What can hang from each mark:
Z: V
P: E
W: E T V
E: M P W
G: A N T
D: V
T: G W X
U: A
K: A
V: D W Z
X: T
A: G K U

Known rows, with every way that one mark hangs from another:
[K [A [G T] U]]: [ 25   0  -3   3 -13   2 -30  16  10  43  -4  49  12  11  11 -32   2  -1
 -47   9  13 -31  58   7 -25 -26  20  19  -4  -9  12  -7 -20 -26 -42 -25
  43 -27  38  -2   1   6 -17]
[G T]: [  4 -41 -22 -28  25  15 -27   0  23 -20 -27  34  17 -28   1   9   4   5
   1   0  52 -14  -2   1 -45 -34   6  20  15  25  30  45  -7  -8 -24   7
  29  -7 -11  -4  -1   3 -28]
[D [V [W [E M P] T]]]: [-21  22 -10  26  60  31  35   8  -1  11 -20 -12 -35 -38  32   7  18  17
 -17 -11  12  16 -41 -36  21   6 -19   9 -55  -1 -40 -34 -15  52   6   2
 -18   2 -58  -3  14   8  48]
[T [W [E M]] X]: [ -3 -38 -41   4  -1 -16 -30  -2  16   3   0 -10 -18   8   8  27  38  23
  45 -21   0   7 -10  -7   7  19 -23 -10  25  13  33   7  19 -19 -24   6
  -6   7 -14  10  -6 -30  40]
[D [V [W T] Z]]: [ -3   0  14  -8  23  19   4  22 -17  -8   2  -4  -8 -67  21   2 -13  12
  -2 -11  25  -7 -28  21   1 -31 -36   5 -35  15 -10 -16   0  19  22 -44
   0 -22 -13   2  -2  15   0]
[P [E M [W [T [G N]] V]]]: [ -9  34  -4  -8 -18  45  70  51   8  -8 -67 -29 -33  69  -9 -26 -10  18
 -23  17   6  32  17 -14  30  19   2  -9 -25  -6 -26 -15 -13  37 -10   6
 -35  34  -4  -4  -9 -28 -32]
[V D W Z]: [ -3  -4 -18 -23  31  -9 -38 -34 -13 -50  23  17  18 -61   8 -15   1  -9
  48   6  23  -7  -8  17   3   7 -26  30  13  38 -12   3   7   0  25  -2
   5   9   9   7 -10   8 -16]
[K [A [G N T] U]]: [ 15  12  12 -21 -20   2  -4   6  23  47  -6  35  32  23   3 -46 -37 -13
 -30   9 -11 -25  55 -13 -10 -11  36  21  -1  -2  10   9 -21 -49 -58 -34
  47 -21  35   0  26   8 -24]
[T [W V]]: [ 13 -52 -31  -2  14   2 -46 -18  -9 -27 -18   2   0 -13  -1  33  17  41
  20   5  16 -12   1  27 -12 -17 -29 -20  30  35  18  20  -8 -16  -6  -6
  27 -23 -18  13 -22 -18 -21]
[Z V]: [-26 -45 -37 -15  27   2 -37  -8  21 -23  -2  47  15 -42 -15  -3  36  10
   5  -5  34 -27   2   2 -36 -16  -9 -16  15  40   3  23 -20  -4  -8   1
  39 -29 -41 -14 -34 -19 -27]
[T [G N] [W V] X]: [ 27 -33  -9 -32 -72 -20  -8  -6  -2   1   3 -13  21  20   8  37 -36  27
  27   7 -28  16 -14   8  -1 -18  -1 -37  48   4  28  21  27 -30 -16 -14
   4 -33  21  12  10 -24 -11]
[D [V [W [E P]] Z]]: [-13   8  17 -12  45 -33   1 -14 -18  -1  31 -13 -34 -78  30  10   3  26
  23   3  11   1 -52  -7  30   1 -34   2 -11  11   9 -19  30   9  45 -14
   6  -9 -51  13  25  28  34]
[X [T W]]: [  2 -40 -35   2  11  10 -44   6  25 -12  -4  -8  16 -39  -7  29  47   6
  24 -37  37 -10   4  18 -52 -21  -1 -14   6  42  32  23  14 -27   7 -10
   8  15 -29   9 -40 -22 -14]
[A [G N [T [W E]]] K U]: [ 14 -15   5  -1 -23  -2 -11   4  -6  50  37   4   9  29 -41 -14 -31 -35
 -19   8 -39 -39  21 -16  43  11  49 -21  18  -9  19  22 -11 -85 -31   6
  33  -2  -3  49  69   2 -11]
[P [E M [W T [V D]]]]: [-12  31 -34  13  21  54  19  29  -9 -33 -56  -5 -37  36 -21 -42  36  13
 -18  36  14  23  35 -20  25  27 -12  11 -30   9 -53 -23 -36  61   1  42
  -3  45  -7  10 -28 -22 -42]
[V D [W [E P] [T G]] Z]: [-25  50  -2  -2  20   6  46  11 -22 -56  21 -11  -8 -28  13  -7 -26 -15
  -2   6  -7  36 -41   2  15  13 -30   9 -11 -36 -61 -15  16  44  69  25
 -40  13  13  -6  20  31  21]
[U [A G]]: [ -3   4  -7  13  25 -14 -33  13  16  11 -16  30  10  -3  19  10  52 -27
 -22 -22  10 -33  37  30 -48 -29  -3  -8  20  14  25   8 -19  -8 -23 -36
  10 -42 -15   2 -20  25 -28]
[U A]: [-15 -17   0  -8  36  -9 -37   6  28 -16 -20  19  12 -17  13   9  36  -7
   3 -22  19 -27  19  26 -55 -22 -26 -10  23  22  26  25   2  -4 -11 -29
  20 -29 -34 -16 -22   4 -13]
[E M [W T]]: [  1   2 -26  28  40  41  21  18   9 -13 -54   6 -35   5  -3  11  15   7
 -21 -18  36   4  21 -16 -16 -12  -1  37 -31  32  -2 -15 -48  38 -17  16
 -10  28 -20   9 -31 -14  -4]
[W E [T X] [V D Z]]: [-32  17  -1 -21   3   5  -5 -11 -23 -66   2  -4 -14 -14  -8 -15 -19   8
   3  15 -42  37  -4   5  48  -5 -33  -5 -10 -24 -54 -19   5  38  36   9
  23 -25  51 -21   3  23 -28]
[K [A [G N] U]]: [ 10  11   2   5  -6 -23 -21  -8  24  51   1  31  36  16  -3 -48  -9 -16
 -19  -9 -19 -21  66  -5  -7 -12  14  13  10   8   9  -9 -21 -39 -48 -38
  36 -31  23 -15   0  14 -17]
[P [E M [W [T [G A]]]]]: [-16  31   6  21  -6  38  47  63  -2  12 -36 -18  -6  77  -4 -35  26 -11
 -19   5  28   8  13   0 -21  29   5  -3 -13 -20   0  -5 -15  43 -22   5
 -62  47  -8   1 -22 -23  -3]
[E M P [W [T G X] [V Z]]]: [ 36  45  29  18 -35 -12  63  -2 -35   2 -24 -23 -86  20  37  62 -24  46
 -31  30 -11  33 -10  -5  25 -20   6  41 -42 -25  -5 -50 -15  47  42  21
 -20  11  38  -6  -8   3  25]
[X [T G W]]: [ 13 -25 -25   5 -20   1 -18  38  21   0   4  -6  25 -17  -3  35  34   4
   6 -38  33  12  -8  32 -51 -28   6 -22  14  18  29  17  34 -18  18  -9
 -22  18  -4   8 -40 -26  -7]
[P [E M W]]: [  5 -10 -35   7  28   3  -5  23  20   5 -41  -1 -36  15   1 -22  67  14
  18   4  55  -6  23 -16 -10  23  -9  12   6  33  31  -3  -4  15 -17  21
  -6  53 -49   8 -34 -30  -6]
[X [T [W [E P]]]]: [-19 -19 -29  11  38  -7 -15  -6  23 -15   8 -25 -13 -41   1  36  43   9
  16 -29  12   3 -17  -5 -28   7  -2 -17   6  13  17  15  24 -14  35  18
   3  27 -56  12 -12   1  21]
[P E]: [ -8 -44 -27 -12  30 -16 -38  16  32 -15 -26  12  11 -13  -4 -30  62   1
  18  -3  61 -16  12  14 -42  -5 -29 -19  31  19  21  32  16  11  -8   8
   7   7 -46 -29 -26  -5 -23]
[A K]: [ 15 -33 -10  -4  24 -21 -50 -25  12   7   7  16  11 -32 -28  11  39 -21
  -3  -2  18 -19  11   8 -36 -27  -1  -2  11  27   8  10 -22 -21   2  22
  22  -8 -27  -3 -10   4 -30]
[K [A [G N [T W X]] U]]: [ 40 -11   0 -23 -84  -8 -20  15   6  64  14  13  25  29  14 -14 -44  -8
 -10  12 -37 -29  37 -14 -17  -4  34   4  27  -5  41  13   8 -81 -59 -40
  36 -28  50  36  38 -21   9]

Rows:
[-47  44 -42  14  21  44  53  11   0 -37   9  21 -11 -11   7 -21   7 -11
 -16   7  -7  27 -39 -31  17  44  -3   2 -33 -23 -91 -26 -19  50  32  46
 -33  12 -21  -6  -1 -14  24] -> [Z [V D [W [E M P] [T G]]]]
[-41  64   2  13  59   7  30 -35 -22 -57 -16 -14 -56   3  -3  -3   5  30
  -2  24 -23  40  -2  -5  52  20 -30  51 -53 -15 -54 -25 -33  60  43  38
   6  21  12 -34  10  29  -4] -> [W [E M P] T [V D Z]]
[  8   6  55  23  -4  13  19   6 -31  -3  19  -4  29   8   4 -19 -54  -6
 -13  -5   8 -25  -7  47  13   4  -5   2 -13 -23 -14  -8   5   5  12 -45
 -26 -10  45 -26  -4  17  18] -> [V [W [T [G [A U]]]] Z]
[ 33 -65 -30 -32 -39   2 -37   9   8   0  -4  13  16 -17  18  37  -3  13
  20   3  25 -18 -19  -1 -49 -27   3  -4  46  20  54  46  17 -40 -25  -3
  19 -15   2  31   6 -27  10] -> [G [T W X]]
[-16  21 -41   9  64   6  -1 -44   8 -28   2   8 -10 -32  17 -11  31   0
  35   4   7  17 -20 -35  19  44 -10  37  -8  22 -40 -16  -5  29  10  44
 -10  30 -37   6   7   7  25] -> [V D [W [E M P]]]
[  5  -4  34  26  -5  -2 -17  -1  12  32  19  16  52   5 -18 -18   8 -14
 -16 -22  18  -7  20  23 -22 -13  40 -14  -2  -6  18  11  21   0  -2 -23
   2  -2  16 -28 -36   6 -18] -> [X [T [G [A U]]]]
[ 13  84  13  20   4   2  60  -7 -46 -25 -13  -8 -66  24  11  14 -18  29
 -24  39 -16  50   1  -4  29  -3   0  57 -49 -16 -33 -43 -34  63  54  48
 -17  37  35   8  -7  10  -8] -> [E M P [W [T G] [V D Z]]]
[ -9 -12   9 -24 -25 -10  -3  -2  -3   5  13 -13  65  42  -7  -4 -31 -13
  46 -13  -5  -7 -13  17 -41  10  11 -20  50  10  47  59  14 -40 -37 -24
 -31   2  -3  21  14 -13 -12] -> [T [G A N] W]
[-33  52   1  -3  61 -35   1 -62 -21 -42   4  -3 -51  -8   7   1  23  39
  32  33 -15  37   0  -6  55  31 -26  51 -24   7 -23 -18  -9  34  40  41
  19  22   2 -19   8  19  -3] -> [W [E M P] [V D Z]]
[-13   5 -17  23  30   0  24 -18  27  -5 -30  -8 -35  -3  22  29  26  12
 -14 -12   1  19 -17 -33  -9   1 -11  20 -20 -16 -15 -12 -19  45   0  34
 -11  -1 -20 -34   1  19  46] -> [W [E M P] [T X]]
[  3 -15  50  -2  11 -25 -33 -60   5  44  30   7  53  11 -50 -41 -28 -39
   7  11 -27 -44  32  -5  -3  17  43   2  13  18  19  27 -25 -48 -39  -2
  34  -4 -16  -4  28  13 -25] -> [G [A K U] N]
[  7 -13  13 -23  24 -19 -26  -1 -17   4  18   8  -2 -76  24   5   1  21
  29   0  31 -14 -30  17   5 -26 -32   5  -8  36  23 -13  20  -7  16 -44
  14 -20 -23  11   0   7   1] -> [D [V W Z]]
[ 39 -26  50  -3 -88 -42 -19 -24 -16  77  60 -17  55  44 -35  -2 -48 -32
  14  13 -57 -31   2   1  -6  16  47 -35  45 -19  48  27  17 -73 -26  -6
  -5 -14  19  27  36 -19  15] -> [T [G [A K U] N] W X]
[-10 -38 -31  -7   7  39  -3  15  19 -41 -17  -4  10 -36  16  11 -11 -18
  -3 -28   4   1 -27 -12  10   1 -22 -31   2 -10 -47 -13  10  17  -7 -12
 -17 -25  -2  -4  -5   5  17] -> [V [W E [T X]]]
[  6  12 -15  21  -6  18  49   9  13  -3 -15 -16 -29  -1  44  38   0   0
 -20 -18   3  26 -45 -23   8  13  -3  -3 -21 -36 -44 -34  13  46  12  17
 -50   0   0 -21   4   6  67] -> [V [W [E M P] [T G X]]]
[ 14   0  52  27 -17 -13 -25  -8   5  55  45   2  46   6 -44 -15  18 -40
 -35 -11  -2 -18  27  17 -20 -10  57 -22 -13 -13   5  -2  10 -25  13  -8
   8   5  13 -14 -20   5 -26] -> [X [T [G [A K U]]]]
[ 21  -2   0 -18 -56  18  49  38  11   4 -26  -2  13  21   0  11 -57 -22
 -22 -10 -13  23  -5 -32 -17 -32  19 -12  13 -16   2   8   2  13 -10   3
 -21  -9  18  21   4  -4  -6] -> [E [W [T [G N] X]]]
[-25 -18 -12 -23  52 -11 -20 -12   4 -49  12  -8  -9 -51  11   1  -2   4
  38 -16  24  -8 -23  23  32   8 -43  -2   7  25 -11  -6  28 -14  20 -31
  -1   4 -10  -6   1  10   6] -> [V [W E] Z]
[-16  12  49   4 -29  -8  -2   6   2  47  65 -38  49  43 -62 -26 -27 -44
   3 -20 -57  -2  10   5  26  42  53 -53   6 -24   6  10  31 -71   5 -13
 -10  26  -1  23  31 -14   0] -> [X [T [G [A K U] N] [W E]]]
[-41  36  -7 -54   9  18   9 -19 -27 -55   3 -19 -20  30 -16 -17 -50  27
  62  31 -39  32  -5  -4  71  47  -7  37 -10  20  -5  23   4 -36  -8   9
  18  37  30  27  54 -22 -22] -> [G N [T [W [E M] [V D Z]]]]
[ 19 -18  37  27 -38   4   4   9  -4  28   4  20  46  32  -5 -10 -27 -12
 -33  -6  -7 -10   6   7 -26 -22  15 -20  14 -44   4   7   3  22 -18 -13
  -4 -37  43 -32 -19  12  11] -> [W [T [G [A U]] X]]
[ 10   6   3  11 -15   4   5  -2  -7  64  24   2 -12  51 -34 -11 -16 -23
  -9   8 -35 -27  29 -25  60  31  55   6 -13   3  24   4 -24 -83 -54  12
  22  19   0  41  66  -8   3] -> [A [G N [T [W [E M]]]] K U]
[ 32  -6  17  15  -2 -33 -29 -37   7  67  27  32  24   2 -41 -19   1 -43
 -28   5 -16 -41  48  -9  12 -17  49   1   4  14  18   1 -37 -51 -33   8
  45 -31  -4   4  22  32 -37] -> [A [G N] K U]
[ -3 -19  27  23 -29  28  18  21  -3   9  18   0  43  22   6 -18 -47 -23
 -22 -14 -21  -7 -18  -1  26  23   8 -50  13 -55 -45 -15  28  14 -10 -29
 -29 -35  34 -11   6   9  37] -> [V [W E [T [G [A U]] X]]]
[ -9  12  -4 -24  28 -21 -41 -41 -25 -57   6  24   1 -31 -10  -9   6  24
  30  25  -1  10  14  27  19 -15 -27  27   7  28 -10   0  -4  16  29   4
  38 -11  26 -15 -16  12 -54] -> [W [V D Z]]
[ -8  33  21   6  14  -4  42  -2 -12  15   7 -28 -63 -46  51  23  -3  23
   2   4 -16  16 -51 -22  38   5 -25  19 -55 -14 -15 -46  12  34  27 -14
 -18  -5 -15  -5  22  16  66] -> [D [V [W [E M P] [T X]] Z]]
[ -3  30  14  14 -10 -11  54   3  -7 -14   3 -32 -49  -8  48  39 -15  11
  -4 -12  -4  24 -49   1  27  14 -22  19 -34 -37 -27 -41  24  33  38   3
 -50  10  24 -28  13  14  70] -> [V [W [E M P] [T G X]] Z]
[-33  52 -11   6  37 -14  -1 -38 -19 -34  17 -37 -54 -17   0  20  37  35
  38  13 -27  38  -6   8  50  40  -7  34 -37  16 -12 -22  11   8  58  25
   9  55   0   9  -5  -3   6] -> [X [T [W [E M P] [V D Z]]]]
[ 42 -49 -23  -6 -62 -30 -29  20   4  11  12   6  19   2  15  44  11  12
  22 -15  13   4 -20  16 -47 -34 -11 -31  57   0  50  21  33 -19  -1  -1
 -12 -17   8  10 -19 -24  20] -> [T G W X]
[ -8  -2 -30  21  31  39  27  47  17  -9 -61 -11 -38  25  -4 -26  47   5
 -13  -6  44  -3  21 -15 -15  15 -16  10 -23  14  -1 -12 -30  41 -10  22
 -23  49 -37   6 -33 -22  -7] -> [P [E M [W T]]]
[  8  -8   9 -18 -29   5  16  37 -15 -31 -36 -29 -57   4   9   1  -2  22
 -11  32   5   1   5  10  20  -3 -26 -19  -8 -12  -7 -20   8  27  30  -6
   3   7  17   6 -17  -8 -24] -> [P [E [W [T X] [V Z]]]]
[  0   6   2   8 -21  -3  36   9   0 -23 -20 -12 -25  13  21  39 -11  23
 -47  10 -19  38 -26  -7  11 -23 -11 -32  -1 -60 -43 -17  12  53  31  25
  -7 -42  12 -32   1  26  12] -> [W [E P] [T G X] V]
[ 50 -34  41  24 -80 -44 -44 -12 -25  71  62   0  39  36 -26  15  -6 -21
  -2  13 -32 -35  -1  14 -20   3  29 -35  48 -26  45   4  19 -56  -7   1
  -1 -15  24  26   3 -24  27] -> [T [G [A K U]] W X]
[ -1  13  66  16 -24   6  20  -9  -8  43  18   0  58  51 -53 -38 -54 -51
 -37   2 -34 -17  18   5  -8  -2  41 -15 -10 -31  -9  18 -23 -19 -20  -5
  -6  -9  18 -18  26  14 -19] -> [W [T [G [A K U] N]]]
[  1 -12  20 -40 -48 -27  -2 -20  10  16  11   5  68  32   6  -7 -38 -24
  30  -7 -16   2 -13  -3 -35  -1  25 -14  47  -5  33  39  23 -16 -42 -18
 -21 -25  24  -7  16   3  -9] -> [T [G A N] X]
